Each row was made from one small tree. The marks that hang from a mark follow it in brackets, in the order of their numbers. Every link used is in the known rows. Write each row's tree.
Known rows:
K_894(K_703): [  3.2  17.1  15.6  46.3  -3.0 -34.0  13.6  -9.4  -4.4  14.1  -9.5  31.7
 -28.2 -13.5  16.6  12.1   3.6  -4.4   3.8  20.7  10.9  21.2 -23.2]
K_299(K_703(K_267 K_338 K_671 K_704 K_894)): [ -6.0   5.6  -6.5  -3.8 -47.1 -48.9 -10.0  -4.4  11.5  -0.2 -12.0 -19.3
  14.4 -30.4 -16.2  -6.6  59.0 -39.5 -32.0 -35.9   6.0  27.6  14.2]
K_894(K_703(K_267 K_338 K_671 K_704)): [  6.4   1.5 -13.7  -7.3 -32.3 -43.0  -1.5 -10.5  -1.0   8.5 -22.2 -12.9
 -18.9 -33.6 -16.6 -15.0  27.7 -22.7 -29.9 -32.3  24.9  37.4  -7.8]
K_267(K_703(K_299 K_338 K_704 K_894)): [ 10.4   5.0 -14.4 -14.0 -17.9  -9.1   7.3  -2.5  13.5  17.1  -0.7   9.9
 -26.3 -21.8   5.5  -9.0 -14.7  -1.0   8.6  -3.9 -24.2  30.8   9.1]
K_671(K_691): [ 23.7   4.8  27.4  31.6 -11.9  45.0  18.9   0.7   7.8 -30.0  -8.6  42.5
   3.0  -0.5  14.2  21.9  11.7   2.6  13.9  18.4   3.3  19.5   3.0]
K_703(K_267 K_299 K_671 K_704): [  6.5   0.9 -11.1 -35.6 -37.1  -8.4  51.4  -8.3   0.7  -8.1 -21.3 -16.4
 -19.1 -32.6 -26.0 -22.1  45.4  -8.9 -23.0 -44.7  -1.7  17.4   3.9]
K_691(K_671(K_703(K_267)) K_704): [ 11.3 -11.2  -8.4  43.2  -8.3  10.1  70.9  24.0 -13.4 -11.1 -13.9   1.7
 -33.8 -10.9  -8.9  12.6  28.4  12.6   1.9  17.0   6.2  60.8 -33.2]
K_299(K_703): [ -9.5  24.3  27.7  50.0 -20.6 -39.7   0.3  -6.8  10.3  14.8  -3.3  28.1
   6.3  -3.6  14.3  19.0  27.2 -21.5   1.8  29.1   8.2  16.4  -5.6]
K_691(K_704): [ 30.1  10.9  15.9  29.5 -16.3  -8.9   5.0  24.5  -5.2 -17.6 -11.6  12.2
  -6.2 -10.0  17.5  15.6  -1.4   9.6  28.2  24.8   4.6  20.6 -15.4]
K_338(K_703(K_671(K_691) K_704 K_894)): [ 22.1  -3.6  -2.5   1.8  -5.0  19.7 -12.7 -21.6  -2.8  -8.7 -16.1  12.4
  -0.2 -30.9  18.2  -5.3  31.1 -27.2 -10.5 -26.2  -9.6   5.7   9.5]
K_703(K_267 K_671 K_704 K_894): [ 13.2  -6.0  -6.2 -27.6 -36.2 -14.7  17.1  -3.9  -3.0 -36.2 -13.1  -9.6
 -10.2 -44.0 -11.9 -12.9  46.7 -16.0 -36.7 -58.8 -23.5  24.0  12.3]
K_703(K_671 K_704): [ 25.9  -0.9   6.7  -0.4 -25.8  -9.5  23.1 -15.2  -0.8 -10.9 -15.8  -5.0
   1.4 -28.8   8.4 -11.8   9.2 -24.7 -16.7 -15.6  -5.1  17.1   5.4]
K_671(K_691 K_703(K_338)): [  4.6 -18.5   0.9  35.0  -6.7  73.9  25.2   4.2  12.7  -1.2 -11.9  23.3
  -4.2  18.2   0.5  26.1  35.7 -22.5   2.4  10.1  14.0  41.4   8.8]
K_703(K_299 K_338 K_671 K_704 K_894): [ 16.0  -4.7 -30.6 -34.7 -38.0  -6.8  23.1   0.8   2.9  10.9 -19.8 -36.6
 -13.6 -41.5  -5.7 -39.5  22.4 -26.1  -3.4 -44.9 -14.5   4.8  22.3]
K_691(K_704(K_703(K_267 K_338 K_671 K_894))): [ 21.0  -2.2  -2.0  11.6  -7.5 -30.3 -13.6  22.7   1.3 -13.5  -9.3 -10.1
 -21.7 -10.7  -8.1 -11.6  31.1   6.2  10.7  -9.9  -0.7  33.0 -11.5]
K_703(K_267 K_671 K_704): [ 13.8  -0.7   0.3 -25.2 -41.4 -17.0  14.8  -9.3   0.8 -22.5 -18.1  -4.5
  -6.5 -33.7 -15.6 -15.3  36.4 -16.6 -35.7 -41.6  -1.1  31.0   5.9]
K_267(K_703(K_299 K_338 K_671 K_894)): [ -8.2   7.2 -18.3 -19.3 -11.3  20.8  39.1  -0.8  20.6  18.3 -11.8   3.8
 -43.0 -27.2   3.9 -20.1   1.6   0.2   1.2   4.5 -14.9  18.1  -2.0]
K_703(K_267 K_299 K_338 K_671(K_691) K_704): [ 17.3 -11.1 -27.2 -54.5 -51.5  23.5  28.0   0.2  11.0 -11.9 -28.7 -33.0
  -2.6 -30.6 -41.2 -31.2  49.8 -17.1 -22.0 -58.4  19.0  27.9  20.6]
K_894(K_703(K_267 K_671(K_691))): [ -0.5   2.6   4.9  18.8  -6.8   3.9  43.7 -12.6   1.1 -17.3 -19.9  11.1
 -24.8 -22.2 -11.2  11.7  43.7  -5.4 -24.5 -10.4  22.3  25.8 -22.0]
K_703(K_267): [ -4.9  21.2  18.4   3.6 -36.1 -19.9 -14.7  10.1   4.3  -6.6 -11.8  45.0
 -26.1 -14.3   1.6  -5.0  21.0   7.0  -4.4  -0.7  -0.8  30.4  -2.9]
K_299(K_703(K_267 K_338 K_671)): [-20.7  18.0   2.1   4.3 -45.1 -36.1  -7.0  -0.1  18.8  15.4 -19.2  -1.9
   0.7 -17.8 -13.8 -10.3  54.0 -30.6 -24.7  -5.8  26.7  26.3   1.2]
K_704(K_703(K_267 K_299 K_338 K_671)): [-10.2   7.5  -4.3  -2.1 -12.1 -39.9  -6.1  -1.4  15.5  31.1 -11.1   8.0
 -48.3  -1.0 -21.3 -46.8  39.2  -1.5  -2.2 -15.0   3.1  30.4  -3.5]
K_299(K_703(K_338 K_704 K_894)): [  5.8  12.0   5.3  25.9 -37.6 -59.7 -29.8  -2.6   7.6  13.4  -1.7   1.0
  20.7 -16.4   6.8   6.0  27.2 -37.1  -4.6  -7.9  -2.0  23.6  15.4]
K_704(K_703(K_299 K_338 K_671 K_894)): [ -2.6   3.5  -4.8  12.8   3.3 -32.6   2.3  -2.3  12.0  29.0  -5.0   4.0
 -44.4  -4.8  -2.2 -41.9  28.8  -6.1  10.7  -8.2 -17.2  16.0   0.6]
K_267(K_703(K_299 K_338 K_671(K_691))): [  0.2   3.2 -11.9 -15.6 -10.3  48.2  49.6  -5.9  25.8  10.0 -16.2   5.6
 -29.0 -16.5  -3.7 -10.8   2.0   1.5   1.0  13.9   5.2  24.0  -2.7]
K_8(K_338): [ 18.8  22.6  15.7   5.9 -17.6 -45.9 -37.1  14.4  -1.2  18.5 -16.6  60.1
 -14.7   1.3  37.8 -22.3 -15.4  -6.1  26.8  42.0  31.2  18.7 -11.0]
K_267(K_703): [  0.8  16.6  15.5  16.1  -4.7   3.6  14.7  -6.6  16.0   7.3  -1.1  45.9
 -31.2  -9.1  20.7   8.6 -21.1   9.8   5.9  35.9 -13.0  32.6 -10.7]

Which tree is each row?
[ -2.1   3.5   8.5  29.4  18.1 -25.2  30.1  -9.8   7.1  15.3  -0.2  14.6
 -46.6  -3.0   2.7 -25.1  33.8   0.6   8.8  -1.8 -28.1   9.4  -7.7] => K_704(K_703(K_299 K_671 K_894))
[ -8.1  10.1  -1.0   8.8  -9.5 -54.4 -29.8   7.9  10.4  26.1   0.7  24.6
 -49.7  -0.2 -11.8 -35.3  32.9   6.6  12.6 -16.2 -18.5  31.0   2.8] => K_704(K_703(K_267 K_299 K_338 K_894))
[ 37.1  -7.5  11.2  32.8   3.1  30.6  16.3  14.8   4.7 -31.6  -5.3  10.1
   1.3   5.5  -1.1  16.3  25.4  11.0  29.7   6.5   1.2  24.4  -2.4] => K_671(K_691(K_704(K_703(K_299 K_338 K_894))))
[-12.0   3.7  -8.1  -4.3  -7.9 -37.0  -5.5   2.4  13.2  21.3  -7.6   4.8
 -50.3  -9.5 -17.9 -45.0  46.8  -0.6  -2.0 -26.5 -13.8  25.0   0.9] => K_704(K_703(K_267 K_299 K_338 K_671 K_894))
[ -9.9  10.9 -10.1   1.2 -26.9 -30.4   3.9  -3.6   4.3  14.4 -25.4   1.7
 -33.6 -29.1 -10.7 -16.1  30.6 -13.7 -23.3 -13.3  29.3  30.9 -16.7] => K_894(K_703(K_267 K_338 K_671))
[  6.8   2.0  -0.4  10.2 -16.9 -37.5  27.2 -18.4  -6.1  -4.8 -17.3  -2.4
 -19.7 -30.8 -11.8   1.6  32.8 -15.9 -31.2 -25.5  14.7  30.8 -16.3] => K_894(K_703(K_267 K_671 K_704))
[ -9.7 -13.1 -10.6  13.5 -10.2  10.4  44.4   0.9  -3.7   7.3  -2.7  10.6
 -26.3  -3.0  -9.8  16.2  53.5 -16.4 -10.9 -27.5 -22.8  33.4   5.0] => K_671(K_703(K_267 K_299 K_704 K_894))
[ 18.4   1.4  -5.5  -3.1  -5.4  25.3  12.2 -23.6   0.1  10.9 -22.0   7.8
  -6.3 -23.0   8.3 -12.4  29.6 -22.4  -0.9 -16.4   6.0   1.0   3.7] => K_338(K_703(K_299 K_671(K_691) K_704))
[ 21.6 -24.6   7.4  52.9  12.1  82.0  58.8  10.8   1.7 -30.4  -9.1  10.8
   5.7  19.4   0.6  53.7  44.1  -8.0  11.3  16.3  10.3  37.7  -8.1] => K_671(K_691(K_704) K_703)
[ -5.8  13.0 -17.5 -21.7 -35.9  11.1  27.2   5.8  14.1  33.7 -30.2 -11.3
 -31.8 -25.0  -1.8 -44.2  15.1 -14.1   7.5  -1.7  15.7   3.3   3.8] => K_703(K_299 K_338 K_671)
[ 12.8  19.9   3.2  -7.2  -7.7 -34.8 -48.4   1.0  -1.5  31.1 -26.7  50.4
 -17.9  -9.5  39.5 -35.9   1.3 -20.1  15.1  30.0  40.4   9.7 -13.0] => K_8(K_338(K_703(K_671)))
[-10.4 -13.0 -23.7  -2.4 -24.6   4.3  16.0   7.7   1.4  21.9  -8.3  -0.5
 -25.4  -6.3 -14.6  -1.6  48.3 -23.2  -9.1 -33.7 -12.4  40.2  14.2] => K_671(K_703(K_267 K_299 K_338 K_704 K_894))
[ 20.3  18.1   2.7 -15.1 -20.8 -60.2 -72.3   4.4  -5.9  24.0 -19.8  55.3
  -9.9  -8.2  28.8 -31.0   2.2 -17.5  11.3  10.5  36.2  24.1  -6.0] => K_8(K_338(K_703(K_267 K_704)))
[ -1.5  10.4  -5.0  18.7 -17.1 -25.1  10.1  -8.6   3.0  23.0 -23.2   2.1
 -27.9 -25.0   5.2 -13.0  12.3 -19.3  -9.8   4.5  26.5  21.0 -16.0] => K_894(K_703(K_338 K_671))
[ -3.7 -11.0   2.8  21.2 -16.8   3.3  17.3  -2.7  -1.2   5.2  -5.9  21.8
 -16.4   2.7  -4.9  19.4  40.0 -21.9 -19.4 -13.2  -5.5  48.3   2.7] => K_671(K_703(K_267 K_704))
[ 28.9 -11.2 -21.1 -28.8 -36.8  31.5  36.3  -6.1   9.4  -0.9 -25.4 -33.4
   6.0 -24.4 -17.4 -27.0  23.6 -24.5  -3.1 -32.5  14.8  14.0  20.4] => K_703(K_299 K_338 K_671(K_691) K_704)
[ 26.4  -3.3  -9.5  41.3   0.5 -35.0  39.5  24.1  -9.6   4.3  -5.5  -5.9
 -42.8 -13.9  -5.0 -22.3   9.3  22.9  28.2  13.9  -8.1  46.6 -27.3] => K_691(K_671 K_704(K_703(K_299 K_338 K_894)))
[ 18.3  -2.2  -0.6   5.7  -5.5  62.1  87.7   3.4   5.2 -22.7 -23.9 -14.8
 -11.0 -16.1  -6.6   3.2  37.2   3.1  11.8   3.2  10.4  -1.5  -9.6] => K_703(K_299 K_671(K_691(K_704)))
[  4.5  -4.9 -36.3 -58.8 -53.5 -15.4  15.2   7.8   4.4  -0.8 -23.1 -35.6
 -20.6 -47.0 -29.5 -43.6  48.4 -18.2 -22.1 -71.4 -10.0  18.8  22.4] => K_703(K_267 K_299 K_338 K_671 K_704 K_894)
[  1.0   5.3 -16.4 -24.5 -16.6  -8.4  -4.7 -14.5  -3.4  11.3 -20.0   5.2
 -25.4 -37.9  -0.7 -23.7  47.0 -17.9 -14.0 -43.0 -11.2   4.1   5.0] => K_338(K_703(K_267 K_299 K_671 K_704 K_894))
[ 27.6 -16.7 -27.8 -30.9 -31.4  33.7  39.1  -2.0   6.2 -14.5 -20.4 -37.1
   2.3 -35.9 -14.2 -23.7  34.7 -24.3  -4.0 -50.4  -9.5   7.1  26.8] => K_703(K_299 K_338 K_671(K_691) K_704 K_894)
[  9.0  20.0  -2.8 -11.6  -5.8 -31.4 -30.2   0.9  -1.7  38.5 -27.3  45.3
 -23.9  -8.5  33.7 -39.5   5.4 -16.3  21.2  28.3  39.9   2.6 -14.2] => K_8(K_338(K_703(K_299 K_671)))
[ 25.7  -6.0  -0.3  -3.1 -21.4  -7.0  24.9 -10.7  -4.4 -23.5 -10.1  -9.7
  -2.5 -39.2  10.7  -8.5  21.3 -23.7 -17.9 -33.0 -28.2  10.2  11.9] => K_703(K_671 K_704 K_894)
[-14.3  17.9  -7.6 -16.4 -15.4   4.1  -0.3 -10.9   3.7  25.9 -27.2  22.7
 -37.4 -26.8   2.5 -28.2  42.6  -9.4  -7.0 -12.6  10.2   2.8  -7.7] => K_338(K_703(K_267 K_299 K_671))
[ 26.0  15.5   2.0  -4.4  -9.6 -55.1 -68.1   2.6  -8.9  23.9 -16.0  53.2
  -8.1 -10.1  42.0 -27.7  -4.9 -20.7  21.0  15.1  22.3  14.2  -3.1] => K_8(K_338(K_703(K_704 K_894)))
[ 17.6 -15.8 -16.0 -33.8 -25.4  35.0  70.0  -5.9   0.2 -45.0 -15.5 -22.3
  -6.9 -37.9 -29.3  -4.5  68.7  -6.2 -25.3 -66.4 -19.8  11.9  14.2] => K_703(K_267 K_299 K_671(K_691) K_704 K_894)
[ 35.9  -8.0  13.1  26.9  -3.8  23.9   1.4  17.1   4.5 -40.6  -5.3  15.1
   2.8   3.6  -6.1  18.3  31.5  10.5  18.7  -1.3   3.5  33.6  -2.2] => K_671(K_691(K_704(K_703(K_267 K_338 K_894))))
[ 30.1  -2.0   8.2  57.9   6.7 -36.0  39.5  16.3 -11.8  -7.4  -3.4   8.9
 -34.6  -7.0   1.0  -8.4   3.1  23.1  21.6  28.8  -3.8  52.4 -34.9] => K_691(K_671 K_704(K_703))
[  8.2  -1.9 -22.8 -26.2 -16.0   6.9  34.2  -8.3  15.6  12.3  -8.9 -10.2
 -26.8 -31.3  -1.6 -18.9  -2.2  -8.3  -6.2 -13.4 -19.6  24.4   6.7] => K_267(K_703(K_299 K_338 K_671 K_704 K_894))
[ 29.1 -16.2  -9.4  -9.0 -10.2  42.9  78.0 -11.4  -1.2 -34.6 -12.9 -23.0
   0.1 -32.1  -7.0  -0.9  41.9 -14.3  -6.0 -40.8 -24.0  -1.9  14.5] => K_703(K_299 K_671(K_691) K_704 K_894)
[  5.6   9.0  12.3  32.7  -1.3 -54.8 -50.6   3.6   9.9  23.4   4.3  33.3
 -35.2   4.3  11.7 -28.7   8.3  -4.0  17.7   3.6 -20.7  30.9   3.8] => K_704(K_703(K_338 K_894))
[ -7.5  10.9 -13.2 -17.6 -15.1  20.3  38.4  -4.2  23.5  27.8 -15.4   7.4
 -39.8 -19.6   1.7 -21.5  -6.5  -0.5   0.9  17.0   1.7  23.1  -6.2] => K_267(K_703(K_299 K_338 K_671))
[-12.4  10.3  16.7  22.4 -25.9  -1.4  33.2  -9.5  15.9 -16.0 -13.9   6.5
  11.7 -11.8 -14.3  18.7  68.4 -21.8 -26.7  -2.1  20.1  21.5  -4.2] => K_299(K_703(K_267 K_671(K_691)))
